Known rows, with every way that one mark hangs from another:
z_741[z_866[z_875]]: [ -3   1 -17 -14 -11   4   8   5   4   8   3   9  -2 -24  -3  25   1   9
   7   9   4   6   3   6  -9  -5   6  16 -11   4   9  10  11   6 -13 -11
 -18   8 -12  -2   5]
z_675[z_254[z_875] z_285[z_734[z_211]]]: [  1  21  11  -6  10  24   5  13   9   8  -7  13  48 -14 -10  13  -7   5
  19 -14   9  15   5   6   0 -10   4 -16 -21  -2  12   6   8 -14  20 -26
 -33  14  22 -10  28]
z_675[z_254[z_875[z_599[z_978] z_866[z_741]]] z_285]: [ -6   7 -18   0  21   3  10  15   0  23  -4  14  19  -1 -21  12 -18  26
  19  -3  15   8   3  10 -16  -7   1 -13 -21  -2   3   5  19  -5  10 -19
 -43   8  33 -11  32]
z_734[z_211[z_445] z_285[z_675[z_254[z_875]]]]: [ 10  -1 -16  -4  20  13  -4  21   6  -2  -8   7  36 -10   3  27  -6   0
  -3   3   9  18   4   4   7  -7  10 -11 -29  10  15  13  11 -33   8 -17
 -31   4  14 -11  24]
z_211[z_445 z_734[z_285[z_675[z_254[z_875]]]]]: [ 11   1 -15  -9   4  13   4  26  10   3 -12   9  21 -10  -5   9  -2  15
   3   3   0  17   0   7  -1  -2  -1 -10 -27  17  14  12  15 -21  18  -7
 -29   7   7 -12  22]
z_445[z_211]: [  0  11 -16 -11  -4   9   9  14   7  -1  -9  10  13  -6  -5  20  -1  16
   7   8   3  13  11   8  -5  -5  -1   9 -11   0  -2   3   3 -18 -14 -21
 -22  10  -7  -4   6]
z_285[z_675[z_254[z_875[z_599 z_866[z_741]]]] z_734]: [ -1   7  -6   3  18   7  -2   5   3  15 -12   9  15  -6 -20  19  -4  31
   8  -1   9   3   5   7  -3  -2  11 -21 -28   9   3  11  26  -5   4 -14
 -49  12  31 -13  30]
z_741[z_866]: [ -4  13 -12 -19  -7  -2   6   8   0   5   2   9   0 -21  -5  23   1  10
  10   5   6  13   3   9  -7  -4   3   8 -13   8   9   8  10   6  -7 -14
 -24   9 -13  -1   8]
z_254[z_875[z_599 z_866]]: [  2 -15  -8   4  11  -7  13  16  -4  11  -1   8  -7 -12 -19   7 -19  26
  11  -6  12   3   6  15  -6  -4   3  -7 -14   3   0   7  12  -1  -2  -9
 -49   9  13  -6  11]
z_285[z_675[z_254[z_875]]]: [  1   7 -20 -10   7   5  -4  14   9  -1 -19   9  23  -6 -14  27   7   4
   8   3   1  13   8  10  -4  -9   7 -14 -21  10   7  12  21 -13  -1 -20
 -29  21   5 -11  20]
z_285[z_675[z_254[z_875[z_866]]]]: [ -1  -4 -15  -3  13  -1  -3  11   7  -1 -15   8  22  -5 -19  34   5  10
  11   3   4   7   7  11  -7 -10   6 -12 -21  15   2  12  21 -12  -1 -19
 -36  15  10 -11  21]
z_445[z_211[z_734[z_285]]]: [  9   3  -4 -19  -7  15  17  22   8   7  -1  11   8 -12  -4   2  -3  21
   8   4   5  17   7   5  -2  -5  -5  16 -16   6  -1   2   2 -22   4 -15
 -23   8  -6  -6  11]
z_675[z_254]: [ -4  20 -20 -11   5   5   3  12   8   5 -10  11  11  -4  -3  22   5   5
  19   1   5  11   2   5  -9 -13  -2  -2 -12   5  11   5  10  -6   4 -17
 -31  15  -8  -8  20]
z_734[z_211[z_445] z_285[z_675[z_254]]]: [  6   8 -21  -3  19  16  -3  17   6   0  -4   6  32  -8  10  31   0  -2
   1   7  10  15   0   0   5 -11   7  -2 -27  11  17  13   6 -32  10 -17
 -30   4  10 -12  23]
z_675[z_254[z_875[z_866[z_741]]] z_285[z_734]]: [ -5  13   1   1  14  11   5   4   6  18  -8  14  35  -5 -22  21 -11  22
  23 -10   4  10   4   8  -6   0   5 -14 -21   2   3   3  19  -6  15 -19
 -39   9  24 -12  26]
z_211[z_445 z_734[z_285[z_675]]]: [  8   4 -14  -7   0  15   6  21   8   4  -6   8   7 -12   0  14   1  15
   0   6  -1  13   0   5  -1  -3  -1   3 -23  17  11  15   8 -19  14  -2
 -27   6  -2 -11  11]
z_25[z_285[z_675[z_254]]]: [ -3  -1  -7 -13   4   3  -6  10   7   0  -6   7  23   0   0  39  15   2
  12   5   5  11  -2   3  -7 -10  -2  -8 -23  17  11  10  21 -11   2 -24
 -29  19   6 -14  23]
z_978[z_599]: [ -1   7 -20  -1 -12  -4  12   7   3  12  -1   6  -5 -17  -3  12  -2   9
  11   3   6  13   5   7  -5  -9  12  -1 -16  11  10   9   6  -9  -1 -16
 -28  14  -7 -13   7]
z_445[z_211[z_734[z_285[z_675]]]]: [  9   3  -7 -16  -5  20  12  20   9   2  -5  10  13  -9  -7  11   4  20
   3   8   2  15   8   4  -1  -6  -3  14 -21  11  -2   8   4 -26   2 -17
 -21  11   1  -9  11]
z_445[z_211[z_734[z_285[z_675[z_254[z_875]]]]]]: [ 12  -1  -7 -20   0  16   9  25  13   2 -12  10  27  -9 -12   4   2  18
   6   5   1  20   8   7  -2  -6  -3   0 -24  11   1   6  13 -30   5 -21
 -27  12   7 -10  23]
z_875[z_599]: [  0  11 -18  -2   3   3  13  15  -3  15   1   8 -15 -10  -6   4  -9  17
  11  -1   9   4   3   8  -6  -9  -1   1 -12   0   8   8   4  -1  -2  -9
 -40  15   1  -6  10]
z_675[z_254[z_875] z_285[z_734]]: [ -2  24  11  -6   4  19   7  12  10  14 -12  12  39 -10 -14   5  -2   9
  21 -13  -2  13   4   8  -6  -8   3 -17 -20   0  10   4  13  -9  20 -22
 -32  17  18 -11  26]
z_285[z_675 z_734]: [ -3  21  12  -3   0  16  -2   2   6   6 -13   7   8 -12  -8  31  14  14
   4   2   4   4   9   5  -1 -10  11  -6 -23  13   4  14  12  -6   3 -14
 -30  20   9 -12  14]
z_978[z_599[z_875[z_254 z_866[z_741]]]]: [ -4 -16 -15   5  -7 -14  18   5  -6  26   6   3 -23 -22   3  17 -19  26
   9   9  15  13   3   6 -13 -11  10 -10 -21  -3   7   3  17  -6  -4 -12
 -23   2   5 -17   4]
z_875[z_254 z_599 z_866[z_741]]: [ -3   7 -18  10  18   1  14  13 -11  27   7   7 -30 -10 -14   3 -29  33
   7   8  20   3   0   8 -10  -5  -5  -5 -15  -7   4   4  12  -3  -9  -7
 -44   3  11  -9   7]
z_866[z_875]: [ -1  -2 -18  -4  -5  11   9   7   6   7  -5  10  -2 -11  -2  29   1   6
  10   5   4   2   8   4  -6 -11   5  13  -8  -2   4   9   7  -4  -7  -9
 -20  13 -11  -7   3]
z_445[z_211[z_734[z_285[z_675[z_254]]]]]: [  9   9 -13 -18  -2  20  10  22  13   3  -8  10  23  -6  -7   7   8  15
   8   8   1  16   5   2  -5 -10  -6   8 -23  12   3   7   8 -28   6 -21
 -24  12   3 -10  22]

Rows:
[ -1  -5  -7  -1 -17  -5  20  14  -3  21   2   2 -23 -28  11   3 -12  11
   8   7  12  16   4   6 -14 -20   9 -14 -20  -4  15   4  12  -8   1 -16
 -17  11  -3 -16   3]  z_978[z_599[z_875[z_254]]]
[  5   8 -13 -11  17  13  -1  14   5   4  -1   7  25 -10   4  30   6  -5
   8   3  14  16   4   0   6 -18   7   3 -24  11  12  11   6 -27  10 -22
 -29  12   6 -12  24]  z_734[z_211 z_285[z_675[z_254]]]
[ -7  10 -10   6  18  -3  14  15 -13  29   3  10 -34  -8 -12  11 -26  38
   4  13  29   4   3   7 -19 -13  -1  -9 -18  -6   3   4  15   1  -5 -10
 -41   2  21  -8  15]  z_875[z_254 z_599[z_978] z_866[z_741]]
[ -3  31   8  -3   8  27   5   9   8  11  -2  12  42 -11  -3  18   1   2
  23  -9   8  11   1   1  -3 -14   0  -6 -19   0  13   7   2 -13  22 -26
 -32  13  16 -11  27]  z_675[z_254 z_285[z_734[z_211]]]
[  2   9 -29   5   8  12  13  12  -7  28   3  10 -28 -12  -3   4 -26  23
   2  12  11   3   5   3  -8  -5  -1   1 -13 -17  10   4  14  -6 -15  -5
 -27   9   3  -9   4]  z_866[z_741 z_875[z_254 z_599]]
[  0  26  -2   2  12  23  -8   9  10  -2 -14   8  38  -9   2  36   8   8
   1   5   9   8   2   0   0 -10   8 -16 -27  11  14  17  11 -19  10 -18
 -34   8  18 -14  29]  z_285[z_675[z_254] z_734[z_211[z_445]]]
[  1  20   5   2   5  18   2   8   4   1  -5  10  20 -16   5  27  -7  16
   1  -1  12   9   4   3   4  -5   8  -7 -18   2  11  11   3 -11   8 -11
 -32   4   7  -8  15]  z_285[z_734[z_211[z_445]]]
[-10 -11   6  -7   7 -10  14  10  -8  21  -2   9 -27 -13   4  39 -17  33
   5  14  28  11   8   6 -21 -21   6 -10 -18 -12   2   0  22   6  -2 -12
 -18   0  11 -11  13]  z_599[z_875[z_254 z_866[z_741]] z_978]
[  1  23   3   1  12  24   4  16  10   5 -10  12  54 -13  -6  12 -12   8
  13 -10   3  15   2   6  -1  -4   4 -21 -23  -1  15   7   8 -19  21 -22
 -32   7  25 -11  28]  z_675[z_254[z_875] z_285[z_734[z_211[z_445]]]]
[  7   2 -13  -3  12  12   5  17   0   3   4   8  17 -13  12  23 -13   4
   1   2  12  16   2   2   7  -7   6   5 -19   2  13   8  -2 -24   7 -10
 -27  -1  -2  -6  10]  z_734[z_211[z_445] z_285]
[ -3   0  23  -9  -2   9  -5   4   5   6  -5   7  16  -8   0  35  14  14
   6   1   6   7   2   3  -2  -8   6 -10 -25  15   5  12  19  -6   6 -18
 -30  18  14 -14  17]  z_25[z_285[z_675 z_734]]
[  3  -9 -21  -3  25  -2   2  12  -1  19  -1   7   5  -4 -16  14  -8  20
  10   2   8   9   4   6   0  -5   9  -5 -28  10   5   8  21 -18   4 -12
 -45   9  20 -12  24]  z_734[z_285[z_675[z_254[z_875[z_599 z_866[z_741]]]]]]
[  6  17  -2   5  16  19  -4  17   6   3 -13   7  34 -13  -3  16  -5  16
  -2  -1  11   7   2   5   2  -6  10 -27 -30   6  15  17  14 -20   9 -16
 -45  10  33 -13  33]  z_285[z_675[z_254[z_875[z_599]]] z_734[z_211[z_445]]]
[ -2  23   2  -1   5   7  16  25  -7  23  -3   8 -31 -15  -2  -7 -15  22
   2   9  24   8   4   6 -20 -23  -2 -13 -17  -7  13   5   7  -3   1 -14
 -33  13  13  -7  15]  z_875[z_254 z_599[z_978]]
[  8   6 -10  -8  -2  12  12  22   6   8  -1  10   3 -13   3   7  -8  18
   6   1   0  14  -2   5  -2  -3  -2   6 -17  11  13   8   3 -14  16   0
 -27   1  -7  -8   9]  z_211[z_445 z_734[z_285]]
[ -1   0 -21  -9  -9   3  14  11  -2  15   9   7 -12 -23  -3   8  -6  14
   6   8   8   1   0   6 -11  -5   3  13 -13   1  11  11   9   6 -12  -8
 -29   7  -3  -2  11]  z_741[z_866[z_875[z_599]]]
[ -6   7   5   8  12  -2  17  21  -9  24   3   6 -32 -12 -10   4 -18  30
   8   9  29   2   1   7 -24 -23  -4 -10 -17  -2   5   7   7  -1   1 -13
 -42   5  20  -8  17]  z_875[z_254 z_599[z_978] z_866]
[  0  -1  20  -8   5  15  -6   4   4   0   1   8  25 -10   5  40  10  10
   4   0  16  10   2   1   5  -8   6  -8 -26  13   7  13  15 -12   5 -21
 -33  15  17 -13  19]  z_25[z_285[z_675 z_734[z_211]]]
[  6   3 -14  -1  15  14  -1  15   2   1   0   5  21 -12   8  30  -4   2
  -3   8  11  14   4   2   9  -8  10   3 -26  11  11  15   3 -30   5 -13
 -27   3   6 -10  11]  z_734[z_211[z_445] z_285[z_675]]
[ -7  -2  -4   3  10  -7  13  13  -4  16   2   9 -19  -6 -12  20  -8  30
  12   3  24  -1   3   8 -18 -17   3   1 -16   7   0  10   7   4   2 -11
 -45   6  18  -7  19]  z_875[z_599[z_978] z_866]
[ -2  11 -21   1   7  10  13  14  -7  31   0  12 -31 -11  -1  10 -23  28
  -4  16  22   4   7   2 -15 -13   4  -3 -16 -16   8   5  17  -2 -11  -7
 -24   7  13  -9  12]  z_866[z_741 z_875[z_254 z_599[z_978]]]
[ -5 -17   9   0   0  -5  17  15  -4  13   2   3 -19 -19   4  24 -14  18
  12   5  16   7   4   8 -16 -21   0  -6 -14  -8   3   2  12   0   1 -11
 -23   4  -1 -10   3]  z_599[z_875[z_254 z_866]]
[ 13   0 -17  -4   7  13   9  31   6  10  -7   7  10 -12  -5  -8  -9  20
   0   2   0  13  -3   7  -3  -2  -3 -12 -28  15  15  13  13 -20  19  -3
 -39   7  14 -12  25]  z_211[z_445 z_734[z_285[z_675[z_254[z_875[z_599]]]]]]
[ -4  -1 -27   6  16  -5  10   5  -7  20   7  10 -17  -4 -15  19 -19  33
  12   3  14   1   3   9  -5   1   1   5 -13   1  -2   7  13   1  -8  -5
 -49   4   8  -7  11]  z_875[z_599 z_866[z_741]]
[  3 -10  -7  -5  17   0   1  13   6   8  -7   6  17  -7 -14  24   5   7
  12   0   7  11   6   7  -3 -13   8  -4 -25  16   4   8  16 -19   8 -18
 -35  11  10 -11  21]  z_734[z_285[z_675[z_254[z_875[z_866]]]]]
[ -9 -13  20  -4   1  -8  17  16  -5  17  -3   6 -25 -17   6  31  -9  26
   8  10  28   8   7   7 -25 -31   4 -11 -17  -8   3   3  15   5   5 -14
 -18   2  11 -10  14]  z_599[z_875[z_254 z_866] z_978]
[  3  17  13  -5  16  16  -1  14   4   7 -14  10  25 -13  -5  18   1  20
   0  -1  24  10   7   3  -4 -17  14 -26 -32   6  10  15  17 -12  12 -23
 -41  17  39 -12  40]  z_285[z_675[z_254[z_875[z_599[z_978]]]] z_734[z_211]]
[ -6   1  17 -14  -6  -1  16  20  -4  17  -6   7 -25 -19  13  23  -8  19
   4  11  25  14   8   6 -23 -29   5 -13 -17 -13   9   2  16   3   5 -16
 -10   9   6 -10  12]  z_599[z_875[z_254] z_978]
[  1 -12 -24   2  17 -10  10  10  -5  16   0  11  -8  -8 -22  13 -26  33
   9  -2  12   6   7  15  -2   5   6  -6 -15  -1  -3   5  18  -1  -9  -5
 -48   6  14  -6  10]  z_254[z_875[z_599 z_866[z_741]]]
[ -5 -23 -24   1  -8 -18  15  -2  -2  19   5   5 -15 -18   1  30 -11  26
  13   5  11  10   5   7  -8  -6  16  -1 -18   3   3   6  18  -2  -4 -11
 -27   2   3 -16   7]  z_978[z_599[z_875[z_866[z_741]]]]
[  9  -2  -8 -13  18  11  -1  16   5   1  -4   8  28 -12  -2  24  -1  -3
   5  -1  15  19   7   4   8 -15   9  -5 -26   7  11   9  11 -28   9 -22
 -30  14  11 -11  24]  z_734[z_211 z_285[z_675[z_254[z_875]]]]
[  3   7 -19  -9   9   1   9  21   4  11  -9   9   7  -9 -10   0  -9  13
  14  -4   7  11   3  10  -7  -9   0 -15 -15   0  12   5  15  -6   3 -15
 -42  17   8  -7  23]  z_675[z_254[z_875[z_599]]]
[ -2   1 -11  -1  -1   8  14  14   0  20  -2  10 -16 -11   0  16  -5  18
   4   7  17  -2   7   3 -16 -19   6   5 -13  -3   6  11   8   1  -3  -9
 -29  11  10  -7  16]  z_866[z_875[z_599[z_978]]]
[ -2  33   0   2  10  28   3  13   9   9  -5  11  48  -9   2  19  -4   4
  17  -6   4  10  -2   1  -4  -8   0 -11 -21   0  16  10   1 -16  22 -21
 -31   6  18 -11  27]  z_675[z_254 z_285[z_734[z_211[z_445]]]]
